Each row was made from one walk, in order. Every step used is in the known rows, and no mark comes twice. Write each row's walk.
Known rows
bezo-zate: [ 0.531,  2.419,  1.354, -0.318,  2.318, -0.199,  0.168, -1.444, -0.959,
 -0.314,  2.061, -2.138,  0.923,  0.802,  0.635,  1.237,  0.102, -0.661,
 -1.529,  3.426,  1.558,  1.143]
gegare-bezo-belad-mibudi-zate-vesit: [-1.743, -0.329,  3.679,  1.111,  1.006, -1.207,  3.073, -2.567,  1.788,
 -1.305, -0.116, -0.239, -2.692, -5.235,  1.789, -1.626,  0.992,  0.843,
 -1.352, -2.786, -0.440, -1.010]
mibudi-gegare: [ 0.693,  0.020,  1.638,  0.713,  1.708, -0.116, -2.303,  0.656,  0.452,
  1.548, -1.725, -2.008, -1.829, -0.798,  0.943, -0.676, -2.230, -0.429,
  0.420, -4.316, -1.643,  0.946]
zate-bezo-vesit: [-1.390,  1.442,  0.751,  0.049, -1.684,  0.079,  2.226, -2.197, -0.860,
  0.629,  2.594,  1.860, -2.651, -0.775,  1.610,  0.395, -1.546, -1.218,
 -2.153, -0.782, -0.270,  1.893]
bezo-gegare-lekebor-vesit: [-1.060, -0.783,  2.826, -2.338,  2.533,  0.878, -2.787, -0.527, -0.021,
 -0.069,  0.619, -2.773,  2.367,  0.968,  0.951,  0.615,  1.041,  3.649,
  4.625, -1.046, -3.436, -3.192]
zate-lekebor-vesit-mibudi-gegare: [ 1.927, -0.776,  0.266, -2.153, -0.705,  1.330, -0.767, -1.114,  4.401,
  2.021,  1.761, -1.629,  1.959, -2.956,  0.091,  2.078, -1.485, -1.151,
  2.256,  0.649, -3.881,  1.234]
belad-mibudi-gegare-lekebor-vesit: [ 2.483,  3.088,  2.588, -1.694,  1.769,  1.535, -0.655, -1.968,  1.452,
  1.443,  0.298, -0.831, -2.944, -1.448,  0.476,  0.456, -0.157,  3.152,
  2.068, -2.559, -3.114, -1.941]
gegare-bezo: [-1.983, -0.438,  1.676,  1.098,  1.334, -0.449,  1.874, -0.975,  0.439,
 -0.782,  1.140,  0.614, -0.528, -1.738,  0.306, -0.229,  0.672,  0.157,
 -0.008, -2.816, -0.487,  0.151]
lekebor-vesit-mibudi-gegare: [ 3.557,  0.976, -0.254, -1.981, -0.481,  0.308, -1.289,  0.295,  2.719,
 -0.431,  0.583, -2.882,  2.339, -0.451,  1.537,  1.983, -0.898,  2.098,
  2.119,  0.260, -3.648, -1.733]
lekebor-vesit-mibudi-zate-bezo-belad: [ 2.265,  1.156,  0.367, -1.843, -3.467, -0.042,  0.860, -0.472,  3.163,
 -1.446,  0.849, -3.041,  2.323, -2.080,  2.197,  0.869, -0.343,  1.375,
  1.505,  0.902, -2.603, -1.589]
mibudi-gegare-lekebor: [ 0.974,  1.862,  3.908, -0.041,  2.217,  1.128, -3.115,  0.776, -0.418,
  1.664,  0.009, -2.915, -1.095, -1.073,  1.658, -0.496, -1.489,  0.202,
  2.282, -5.179, -2.763, -1.462]
belad-lekebor-vesit-mibudi-gegare-bezo: [ 2.928,  1.803, -1.688, -0.303, -0.551, -1.332, -0.436, -0.726, -1.915,
  0.077,  0.785,  0.149, -2.808, -2.289,  0.558,  0.329, -0.576,  1.521,
 -0.031,  0.128, -3.966, -1.220]
lekebor-vesit: [ 1.260,  0.538, -0.818, -2.678, -1.189,  0.232,  0.595, -1.087,  1.417,
 -0.908,  0.184, -1.987,  3.482,  0.278,  0.032,  1.455,  0.341,  2.968,
  1.165,  1.759, -0.546, -1.396]
belad-mibudi: [ 1.410,  1.589,  0.134, -0.804,  0.638,  0.650,  1.300, -2.102,  1.349,
  0.616,  0.179,  1.877, -3.377, -0.826, -0.701,  0.322,  0.781,  1.991,
  0.086,  0.423, -0.968, -0.408]
belad-mibudi-zate: [ 1.634,  2.257,  1.087, -0.705, -2.441,  0.680,  1.774, -1.721,  1.820,
  0.596, -0.719, -0.005, -3.808, -1.505, -0.720, -0.855, -0.174,  1.664,
  0.990,  0.005, -0.740,  0.794]
lekebor-vesit-mibudi-gegare-bezo-belad: [ 2.426,  0.506,  1.036, -1.370,  0.131, -0.206, -0.481, -0.568,  3.182,
 -0.855,  0.588, -2.569,  2.442, -2.335,  2.176,  1.380, -0.343,  2.216,
  1.629, -1.029, -3.256, -2.250]
zate-lekebor-vesit: [ 0.218, -1.129, -0.028, -2.648, -1.163,  1.279,  0.559, -2.093,  3.600,
  1.674,  1.403, -0.983,  2.685, -2.397, -0.936,  1.730, -0.603, -0.534,
  1.545,  1.695, -1.739,  1.565]
lekebor-vesit-mibudi: [ 3.217,  0.944, -1.037, -2.282, -1.348,  0.399, -0.212, -0.022,  2.404,
 -1.205,  1.452, -1.887,  3.229, -0.095,  1.100,  2.298,  0.157,  2.293,
  1.900,  2.394, -2.808, -2.218]
lekebor-vesit-mibudi-zate-bezo: [ 2.726,  1.366, -0.373, -2.042, -3.666,  0.322,  0.737,  0.057,  2.830,
 -1.306,  1.222, -3.198,  2.011, -0.875,  1.712,  1.366, -0.689,  1.352,
  1.956,  1.239, -3.087, -1.089]
lekebor-vesit-mibudi-gegare-bezo: [ 2.937,  0.828,  0.379, -1.586, -0.031,  0.201, -0.677, -0.062,  2.774,
 -0.700,  0.981, -2.629,  2.160, -1.062,  1.615,  1.878, -0.670,  2.127,
  2.117, -0.716, -3.797, -1.729]
zate-bezo-belad-mibudi-gegare: [-2.055,  0.286,  2.056,  0.835,  0.647, -0.752,  2.065, -2.412,  1.530,
  0.206, -0.051,  0.310, -4.167, -4.165,  3.037, -1.219, -0.205, -1.357,
 -2.466, -4.112, -1.260,  0.062]
vesit-mibudi-zate: [ 3.060,  1.227,  0.693,  0.570, -3.291,  0.211, -0.766,  1.922,  1.954,
 -0.437,  0.937, -1.753, -0.811, -1.221,  1.344, -0.046, -1.245, -1.255,
  2.015,  0.379, -3.048,  0.026]
vesit-mibudi-gegare-lekebor: [ 3.552,  1.896,  2.455,  0.444,  1.317,  0.995, -3.345,  2.066,  1.139,
  0.725,  1.835, -1.981, -1.085, -1.294,  2.689,  0.824, -1.256, -0.796,
  2.753, -2.742, -5.171, -2.330]
bezo-belad-mibudi-gegare: [-0.090,  0.347,  2.919,  0.386,  1.819, -0.675,  0.356, -2.700,  2.102,
  0.728, -1.974,  0.494, -2.393, -4.649,  1.541, -1.476,  0.459,  1.422,
 -1.172, -2.652,  0.013, -1.355]

Write each row's walk
[-0.092, -0.539,  2.742, -2.154,  2.423,  1.005, -3.236,  0.031,  0.512,
 -0.234,  1.250, -2.736,  2.289,  0.814,  1.495,  1.049,  0.976,  3.344,
  5.052, -0.725, -4.504, -3.653]  bezo-gegare-lekebor-vesit-mibudi
[-0.087,  0.998,  2.923,  0.622, -1.509,  0.340,  1.996, -2.173,  1.380,
  0.714,  3.386,  1.836, -0.914, -3.094,  0.232,  0.532, -1.236, -0.246,
  0.778, -0.902, -1.402,  2.052]  gegare-bezo-vesit-mibudi-zate-lekebor
[ 2.790,  0.521,  0.885,  0.208, -3.475,  0.753, -0.676,  1.266,  3.182,
  0.705,  1.551, -1.533, -0.650, -2.557,  0.889,  0.325, -1.626, -2.530,
  2.397,  0.601, -3.658,  1.216]  vesit-mibudi-zate-lekebor
[-0.099, -0.164,  1.736, -0.444, -4.617,  0.820,  0.756, -0.312,  2.506,
  1.596, -0.369, -2.254, -0.482, -2.786, -0.825, -1.215, -1.989, -2.231,
  1.795, -0.364, -0.603,  3.479]  mibudi-zate-lekebor
[ 2.788,  2.003,  1.222, -0.147,  3.221, -0.725, -0.439,  0.131, -0.785,
 -1.567,  2.877, -4.241, -1.266,  0.147,  3.064,  1.843, -0.592, -1.816,
 -2.630,  5.162, -1.365, -0.597]  bezo-zate-vesit-mibudi
[-0.040,  0.398,  2.670, -1.074, -1.665, -0.162,  2.068, -3.545,  3.655,
  0.470, -1.271, -0.331, -0.479, -5.565,  0.629, -1.267,  0.686,  1.566,
 -0.105, -0.136,  0.337, -0.499]  bezo-belad-mibudi-zate-lekebor-vesit
[-2.921, -1.076,  3.052,  1.529,  1.687, -1.195,  2.240, -2.071,  1.127,
 -1.096,  0.261,  0.745,  0.088, -4.323,  1.298, -1.180,  1.317,  0.368,
 -1.007, -3.416,  0.602, -0.865]  gegare-bezo-belad
[ 3.085,  1.674,  0.774, -1.703,  0.735,  0.119, -0.637, -0.553,  2.503,
 -0.838,  1.719, -3.371,  2.510, -0.793,  1.883,  2.327, -0.674,  1.933,
  1.551,  0.445, -3.273, -1.333]  lekebor-vesit-mibudi-gegare-bezo-zate
[ 3.391,  1.930, -2.858, -0.910, -1.594, -1.174, -0.345, -0.613, -2.231,
 -0.208,  0.890,  0.611, -2.080, -1.429,  0.080,  0.637, -0.021,  1.568,
 -0.146,  2.565, -3.189, -1.654]  belad-lekebor-vesit-mibudi
[-1.019,  0.893,  1.358,  0.507, -4.837, -0.109,  1.888,  0.257,  0.795,
 -0.158, -0.373, -2.651, -2.490, -1.594,  1.157, -1.846, -1.762, -1.995,
  0.070, -2.253, -0.547,  2.390]  mibudi-zate-bezo
[ 2.653,  3.196,  2.463, -2.648, -0.189,  2.001, -1.388,  0.177,  0.405,
 -0.701,  3.441, -2.673,  3.190, -0.479,  1.813,  1.764,  1.179,  2.602,
  4.052,  0.420, -3.577, -5.019]  gegare-lekebor-vesit-mibudi
[ 1.533,  2.100,  3.568, -1.336,  1.632,  1.250, -2.811,  0.219,  0.272,
  1.224,  0.092, -3.857,  0.569, -0.929,  1.691,  0.195, -1.310,  1.681,
  2.776, -4.348, -3.030, -2.142]  mibudi-gegare-lekebor-vesit
[ 2.345,  0.723,  2.373,  1.179,  2.256,  0.202, -1.729,  0.532,  2.480,
  0.981,  2.434, -1.507, -1.459, -2.581,  2.148,  1.292, -1.705, -2.295,
  1.161, -2.190, -4.553,  0.881]  vesit-mibudi-gegare-bezo-zate-lekebor
[ 1.193,  0.152,  1.425,  0.045, -3.332, -0.494,  0.599,  1.343,  0.215,
 -1.065, -1.375, -4.769, -2.657, -1.427,  1.476, -1.744, -1.949, -1.124,
 -0.429,  0.555, -0.997,  0.538]  mibudi-zate-vesit
[ 3.347,  0.689,  0.851,  0.992,  0.900,  0.124, -2.798,  1.982,  1.703,
  0.678,  0.635, -1.290, -1.585, -1.116,  2.155,  0.731, -1.783, -1.256,
  1.468, -2.173, -4.410, -0.508]  vesit-mibudi-gegare
[ 1.514,  1.920,  2.613,  0.095,  3.727, -0.035,  0.718, -2.272,  1.253,
  0.680,  0.216, -1.007, -5.502, -2.143,  1.125,  0.194, -0.690,  1.148,
 -0.960, -2.144, -2.477,  0.131]  belad-mibudi-gegare-bezo-zate-vesit
[ 0.251,  1.816,  1.180,  0.511, -1.261,  0.189,  0.858, -1.203,  0.044,
  0.944,  2.962,  1.178, -3.515, -1.300,  2.651,  0.707, -2.459, -1.841,
 -1.450, -1.783, -2.419,  1.656]  zate-bezo-vesit-mibudi-gegare
[ 1.665,  1.856,  1.178, -2.018,  1.356,  0.721,  0.241, -2.326,  2.040,
  0.683,  3.662, -2.757,  2.692, -1.065,  0.547,  2.828, -0.404, -1.335,
 -0.063,  4.895, -0.748,  1.856]  bezo-zate-lekebor-vesit-mibudi
[ 0.509,  0.112,  1.325, -1.768, -5.193,  0.933,  0.993, -0.853,  3.271,
  1.184, -0.321, -3.267,  1.175, -2.675, -0.852, -0.541, -1.810, -0.778,
  2.310,  0.440, -0.910,  2.814]  mibudi-zate-lekebor-vesit
[-0.535, -0.061,  2.835,  1.112,  2.268, -1.379, -0.573, -1.445,  0.342,
  0.688, -1.472, -1.443, -1.997, -4.226,  1.631, -1.325, -1.232,  0.763,
 -0.465, -5.788, -1.873, -0.195]  mibudi-gegare-bezo-belad-lekebor-vesit
[-0.654,  0.427,  3.706,  1.050,  3.604, -0.220, -0.812, -1.209,  1.141,
  1.619,  0.608, -2.461, -1.609, -2.525,  1.092,  0.064, -1.987, -1.573,
 -0.186, -4.393, -1.675,  2.521]  mibudi-gegare-bezo-zate-lekebor
[ 0.029, -0.278,  3.195, -2.121,  1.006,  1.001, -3.036,  0.241,  0.758,
 -0.205,  0.807, -3.632,  2.041,  0.546,  1.437,  0.427,  0.478,  3.151,
  5.501, -1.002, -4.419, -3.005]  bezo-gegare-lekebor-vesit-mibudi-zate
[ 1.453,  0.301,  0.954,  0.792, -2.724, -0.029, -0.621,  1.651,  2.029,
 -0.465,  1.171, -2.035, -2.097, -1.229,  2.394, -0.191, -1.398, -1.858,
  2.035, -1.081, -4.321,  0.442]  vesit-mibudi-zate-bezo-gegare
[-1.499,  0.615,  2.641, -0.430,  2.365,  0.017,  2.315, -3.021,  1.494,
 -0.177,  3.273, -1.382,  1.425, -2.338,  0.275,  1.511,  0.436, -0.527,
 -0.357,  0.428, -0.203,  1.751]  gegare-bezo-zate-lekebor-vesit
[ 1.071,  0.873,  0.476, -0.008, -2.038, -1.879,  0.523, -1.753, -0.292,
 -0.618, -1.096, -0.322, -0.777, -5.037,  1.565, -1.587,  0.436,  1.223,
 -1.053,  0.670, -0.699, -2.051]  bezo-belad-lekebor-vesit-mibudi-zate
[ 2.780,  3.533,  2.948, -2.602, -1.694,  2.005, -1.161,  0.388,  0.651,
 -0.729,  2.985, -3.560,  2.985, -0.844,  1.733,  1.195,  0.683,  2.409,
  4.459,  0.100, -3.507, -4.412]  gegare-lekebor-vesit-mibudi-zate
[ 3.271, -0.610, -0.212,  0.275,  1.285, -0.705, -0.844,  2.151,  0.234,
 -1.787,  1.146, -3.019, -3.111, -0.990,  3.383,  0.801, -0.950, -1.703,
 -1.598,  2.516, -4.146, -2.517]  zate-vesit-mibudi
[ 2.852,  2.445,  0.872, -0.366, -1.665,  0.601, -0.261, -1.330, -0.289,
  0.971,  3.113,  2.714, -0.451, -0.302,  0.513,  1.548, -1.698,  0.909,
  0.111,  2.842, -0.860,  0.586]  bezo-vesit-mibudi
[ 1.249,  2.078,  2.623, -0.039,  1.996,  0.543,  0.861, -3.015,  1.398,
  1.780,  0.233,  1.679, -4.894, -2.169, -0.107,  0.081, -0.944,  2.225,
  0.084, -3.200, -1.858,  0.768]  belad-mibudi-gegare-bezo-vesit
[-0.419,  0.303,  2.125,  0.057,  1.059, -0.596,  1.458, -3.039,  1.895,
 -0.045, -1.114,  1.473, -1.474, -4.247,  1.118, -1.166,  1.519,  1.591,
 -1.291, -0.540,  0.790, -1.779]  bezo-belad-mibudi
[ 3.695,  0.310,  1.703,  0.230,  2.364, -0.048, -2.365,  2.534,  0.031,
 -0.988,  1.136, -4.376, -3.644, -1.526,  4.188,  0.584, -1.649, -1.544,
 -0.500, -0.066, -5.496, -3.222]  zate-vesit-mibudi-gegare-lekebor
[-0.624,  0.056,  0.533,  1.102, -0.002, -2.133,  0.425, -2.002, -1.687,
 -0.016, -1.310,  1.509, -2.099, -4.636,  1.030, -2.120,  0.826,  0.267,
 -2.460, -0.219,  0.641, -1.580]  bezo-belad-lekebor
[ 0.022,  1.720,  0.550,  0.310, -1.811,  0.167,  1.707, -1.456, -0.143,
  0.416,  3.518,  1.908, -2.839, -1.086,  2.344,  0.953, -1.700, -1.628,
 -1.576, -0.308, -1.864,  1.339]  zate-bezo-vesit-mibudi
[ 2.030,  1.422,  0.619,  1.311, -3.611, -0.753,  0.265,  0.929,  1.052,
 -0.558,  1.125, -1.094, -3.254, -3.404,  2.619, -0.895, -1.184, -2.313,
  0.235, -0.736, -3.534, -0.010]  vesit-mibudi-zate-bezo-belad-lekebor
[ 1.349,  1.699,  1.387, -0.433,  3.323, -0.768,  0.226, -0.610, -1.495,
 -1.367,  1.969, -4.234, -1.087,  0.388,  2.280,  1.274, -0.448, -1.359,
 -3.210,  4.698,  0.229, -0.033]  bezo-zate-vesit
[ 1.233, -0.995,  0.861, -1.777, -0.218,  1.172, -0.111, -1.419,  4.555,
  1.691,  2.154, -1.335,  1.779, -3.558,  0.147,  2.053, -1.202, -1.051,
  2.247, -0.253, -3.998,  1.383]  zate-lekebor-vesit-mibudi-gegare-bezo
[ 3.377,  1.390, -0.369, -2.234, -3.463,  0.395,  0.100,  0.299,  2.792,
 -1.204,  0.778, -3.187,  2.879, -0.543,  1.015,  1.435, -0.515,  2.113,
  2.511,  2.015, -2.653, -1.368]  lekebor-vesit-mibudi-zate
[-0.981, -0.107,  1.696,  1.099,  0.828, -1.813,  1.967, -2.242,  0.139,
 -1.239,  0.909,  1.067, -0.941, -5.096,  1.558, -0.740,  1.302,  1.011,
 -0.960, -2.083, -1.322, -1.783]  gegare-bezo-belad-lekebor-vesit-mibudi
[ 1.332,  1.589,  1.378, -1.118, -2.589,  1.220,  1.845, -2.362,  3.063,
  1.716, -0.076,  0.286, -3.720, -2.811, -1.265, -0.489, -0.619,  0.426,
  1.350,  0.195, -1.393,  2.096]  belad-mibudi-zate-lekebor
[ 2.290,  0.570,  1.650,  1.977,  1.565, -0.970, -1.732,  0.779,  0.924,
  0.351,  0.737, -0.236, -3.052, -3.675,  2.549, -0.244, -1.204, -1.055,
  0.430, -3.536, -4.531, -1.019]  vesit-mibudi-gegare-bezo-belad-lekebor
[ 1.906,  1.652,  1.300, -0.290,  1.838,  0.562, -0.248, -1.665,  1.574,
  1.701, -0.982,  0.452, -4.618, -1.373, -0.018, -0.132, -0.813,  1.676,
  0.350, -2.522, -2.112,  0.186]  belad-mibudi-gegare
[-1.004,  0.496, -0.029,  0.591, -1.074, -1.554,  1.935, -1.712, -0.200,
 -0.722,  1.110,  0.403, -2.997, -4.199,  3.319, -0.707,  0.127, -1.387,
 -2.616, -1.502, -2.139, -1.054]  zate-bezo-belad-lekebor-vesit-mibudi
[-1.329, -0.698,  3.871,  1.719,  2.837, -0.972, -0.726, -0.829,  1.253,
  0.769, -1.498, -1.443, -1.747, -3.823,  1.853, -1.513, -1.262, -0.209,
 -0.349, -6.728, -1.244,  0.283]  mibudi-gegare-bezo-belad
[-1.971, -0.277,  1.808,  0.945,  0.949, -1.828,  2.346, -2.790, -0.295,
 -1.078,  0.234,  1.043, -0.737, -4.901,  1.034, -1.170,  1.398,  1.321,
 -1.375, -2.331, -0.235, -1.430]  gegare-bezo-belad-lekebor-vesit
[ 2.059,  2.887,  2.856, -0.815,  2.151,  1.441, -0.862, -1.568,  0.982,
  1.809,  0.222, -0.140, -4.091, -1.573,  0.547, -0.051, -0.246,  2.089,
  1.692, -3.231, -2.918, -1.428]  belad-mibudi-gegare-lekebor
[ 2.541,  1.250,  2.186,  1.426,  2.339, -0.159, -1.776,  1.013,  1.588,
  0.137,  1.899, -1.709, -1.550, -1.637,  2.457,  1.081, -1.421, -1.408,
  0.885, -2.378, -4.088, -0.055]  vesit-mibudi-gegare-bezo-zate
[ 1.646, -0.778, -0.291, -2.441, -1.265,  1.327,  0.059, -1.327,  4.234,
  1.447,  2.328, -0.910,  2.519, -2.712, -0.205,  2.333, -0.710, -0.972,
  2.133,  2.184, -3.345,  0.952]  zate-lekebor-vesit-mibudi
[ 3.627,  1.996, -2.300, -0.667, -1.029, -1.236, -1.110, -0.404, -2.021,
  0.309,  0.372, -0.053, -2.648, -1.732,  0.436,  0.409, -0.791,  1.403,
 -0.037,  1.064, -3.827, -1.312]  belad-lekebor-vesit-mibudi-gegare
[ 3.301,  3.335,  2.817, -0.409, -0.639,  1.128, -1.743, -0.934, -0.479,
  1.783,  3.130,  1.346, -1.008, -0.807,  1.326,  1.275, -2.396,  1.019,
  1.214,  0.219, -2.198, -0.123]  bezo-vesit-mibudi-gegare-lekebor
[-1.577,  1.199,  2.691,  0.875,  2.887, -0.599,  1.989, -1.977, -0.284,
 -1.001,  2.564, -0.913,  0.076, -1.122,  0.720,  0.695,  0.744, -0.298,
 -1.083, -0.391,  0.571,  0.989]  gegare-bezo-zate
[ 1.229,  2.911,  2.668, -2.868, -0.039,  1.885, -0.799, -0.526, -0.283,
 -0.432,  2.531, -2.673,  3.423, -0.196,  1.103,  1.188,  1.304,  2.994,
  3.481, -0.074, -1.971, -4.399]  gegare-lekebor-vesit
[ 2.096,  3.546,  2.920, -2.435, -1.871,  1.930, -0.518,  0.216,  0.695,
 -0.760,  3.416, -3.582,  2.155, -1.117,  2.427,  1.144,  0.534,  1.624,
  3.933, -0.625, -3.882, -4.110]  gegare-lekebor-vesit-mibudi-zate-bezo
